Each row was made from one small tree. The marks that hang from a mark follow it in brackets, in alphabetical order. Every link used is in the known rows. Write each row's tree.
(in the rows, 128 means zero)
Known rows:
Z{G{Q{C{L R}}}}: [142 111 125 169 166 156 151  93 134 160 113 139  98 150 138 162 144 154
  44 155]
Z{G{Q{C}}}: [151 112 133 188 165 175 140 104 136 157 116 138 112 158 138 155 127 166
  42 168]
Q{C{F K{J} Z}}: [145 104 133 105 171 167 142  88 132 118 124 152 114 155 150 156 102 171
  58 119]
C{F{Y} L Z}: [184 102  80 112 177 160 142  58 170 137 110 125 110 112 128 135 114 180
  76 112]
R{C{F{Y} K{J} L Z}}: [168 113 114  88 162 138 132  62 143 121 126 137 106 120 146 140 120 155
  76 102]
Z{G}: [172 105 113 196 162 183 155 106 162 157 122 109 123 149 128 136 130 174
  46 172]
J{K{Y{R}}}: [172  89 107 180 166 163 136 126 153 152 105 118 152 161 121 125 127 143
  61 144]
G{Q}: [175  95 110 172 153 163 109 109 137 168 109 136 156 141 126 126 108 162
  71 163]
Z{G{Q{C{F{Y{R}} L}}}}: [143 107 118 170 170 162 154  94 150 153 107 139  89 149 152 154 135 164
  34 145]
C{F K}: [182  95 108 133 160 150 137  91 148 142 119 134 123 131 126 125 111 174
  73 136]
Q{C{F K{J} L{Y{R}}}}: [145 102 123 108 173 160 150 100 152 107 118 149 119 158 154 157 113 156
  46 107]
R{C{F L Z{G}}}: [154 111 122 121 187 174 148  74 113 144 128 126  91 132 142 150 112 165
  70 136]
R{C{F K{J} L{Y} Z}}: [164 112 120  72 170 152 133  74 137 104 133 140 112 121 140 137 114 152
  75 103]
Y{R{C{F K L Z}}}: [157  82 112 113 166 147 155 101  97 126 110 133 115 140 160 138 112 147
  63 126]
J{K{Y{R{C{F L}}}}}: [160  95 113 153 181 158 136 112 136 154 110 124 130 156 129 134 120 138
  68 130]
G{Q{C{Z}}}: [155 101 127 153 166 170 113 100 108 147 109 154 140 153 140 154 104 164
  66 151]
L{Y{R{C{K{J} Z{G}}}}}: [154  99 116 133 153 174 151 117 148 101 125 121 130 142 153 126 142 155
  40 128]
Z{G{Q}}: [167 106 118 187 157 168 141 103 154 162 116 126 118 140 128 133 130 165
  47 172]
K{J Y{R{C{F L Z}}}}: [141  92 106 104 185 185 148 112 147 139 131 110 125 161 150 124 112 145
  47 117]
R{C}: [163 105 125 178 166 185 113 110 105 166 127 120 156 161 142 142 109 167
  79 161]
J{K{Y{R{C}}}}: [163  94 118 177 170 164 129 124 132 154 110 121 148 165 129 131 127 139
  65 143]

Which tree is each row?
[167  83 114 152 153 144 148 117 103 135 109 127 140 154 157 140 119 138
  61 143] -> Y{R{C{K L}}}
[193  86  98 148 153 149 144 114 144 124 115 120 139 150 124 123 132 148
  58 137] -> C{K{Y{R}}}
[171 107 116  93 190 157 146  72 123 108 120 151  96 146 129 167 110 159
  68 107] -> Q{C{F K{Y} L Z}}
[172 108 124 109 160 160 125  92 122 119 137 127 130 144 135 135 122 147
  72 125] -> R{C{K{J Y} Z}}
[155  95 104 130 191 184 158 104 124 139 124 110 100 154 140 135 127 153
  49 131] -> K{Y{R{C{F L Z{G}}}}}
[155 103 132 141 164 151 115  96 116 149 111 164 123 149 139 150 106 163
  67 141] -> G{Q{C{F K}}}
[175  98  94 130 151 135 142  94 143 143 121 122 123 137 111 131 166 149
  70 125] -> C{K{Y} R}
[164 106 118 133 170 164 115  91 124 126 108 157 136 141 132 158 110 157
  67 134] -> G{Q{C{L{Y} Z}}}
[175 112 117 112 172 153 124  82 125 123 127 138 119 129 133 142 118 157
  82 119] -> R{C{F K L{Y}}}
[145  97 111 123 177 183 160 114 154 132 132 105 119 163 149 130 128 138
  34 129] -> K{J Y{R{C{L Z{G}}}}}
[138 101 125 108 162 139 126  83 102 144 108 166 103 135 141 153 128 160
  69 124] -> G{Q{C{F K R Z}}}
[163 110  97  71 144 119 182  67 186  87 123 130  85 101 125 138 178 135
  44  97] -> C{K{J} L{Y} R Z{G}}
[153 103  76 128 171 146 146  67 170 174 109 120 105 122 131 138 151 173
  74 110] -> C{F{Y} L R}
[143  97 118 138 178 168 124 106 123 144 105 155 126 153 148 151 107 160
  56 132] -> G{Q{C{F L{Y{R}}}}}
[166 104 126 110 167 158 127  82  98 132 127 139 113 130 141 138 110 167
  84 129] -> R{C{F K Z}}
[171  90  94  53 162 139 165  82 177  81 117 138 107 109 140 120 118 149
  52  89] -> C{F K{J} L{Y{R}} Z}
[156 111 112 136 175 182 116  79 118 153 125 125 121 135 147 137 116 185
  81 128] -> R{C{F{Y} Z}}
[161 103 123 162 167 159 115  99 119 156 107 153 142 157 136 160 103 153
  67 151] -> G{Q{C{L}}}
[170 101  90  62 143 118 159  72 174  90 119 135 117 104 124 134 161 136
  63  91] -> C{K{J} L{Y} R Z}
[139 107 103  62 168 142 179  69 171 123 135 125  56 116 126 124 168 156
  43  98] -> C{F K{J Y} R Z{G}}
[182  89  88 154 164 171 145 113 162 126 108 116 156 142 132 132 121 155
  58 136] -> C{L{Y{R}}}
[150  99  80  75 182 161 153  68 151 130 116 128 101 107 123 135 143 170
  74  99] -> C{F L{Y} R Z}
[141 102  84 147 165 164 135  82 163 184 114 116 115 131 136 128 154 190
  71 122] -> C{F{Y} R}
[151 109 134 126 176 167 157  81 122 117 121 150  86 148 144 165 119 176
  52 131] -> Q{C{F K Z{G}}}
[145 113 139  98 162 150 139  80 122 130 133 144  88 126 149 135 121 155
  59 128] -> R{C{F K{J} Z{G{Q}}}}
[151 104 122 129 182 188 122  90  98 155 128 127 124 143 145 138 100 178
  82 140] -> R{C{F Z}}
[157 111 127 113 173 167 122  95 131 144 141 127 120 151 138 130 115 158
  71 124] -> R{C{F K{J Y}}}
[179  88  89 108 151 138 151  77 154 114 106 134 105 113 144 121 131 175
  62 108] -> C{F{Y{R}} K Z}
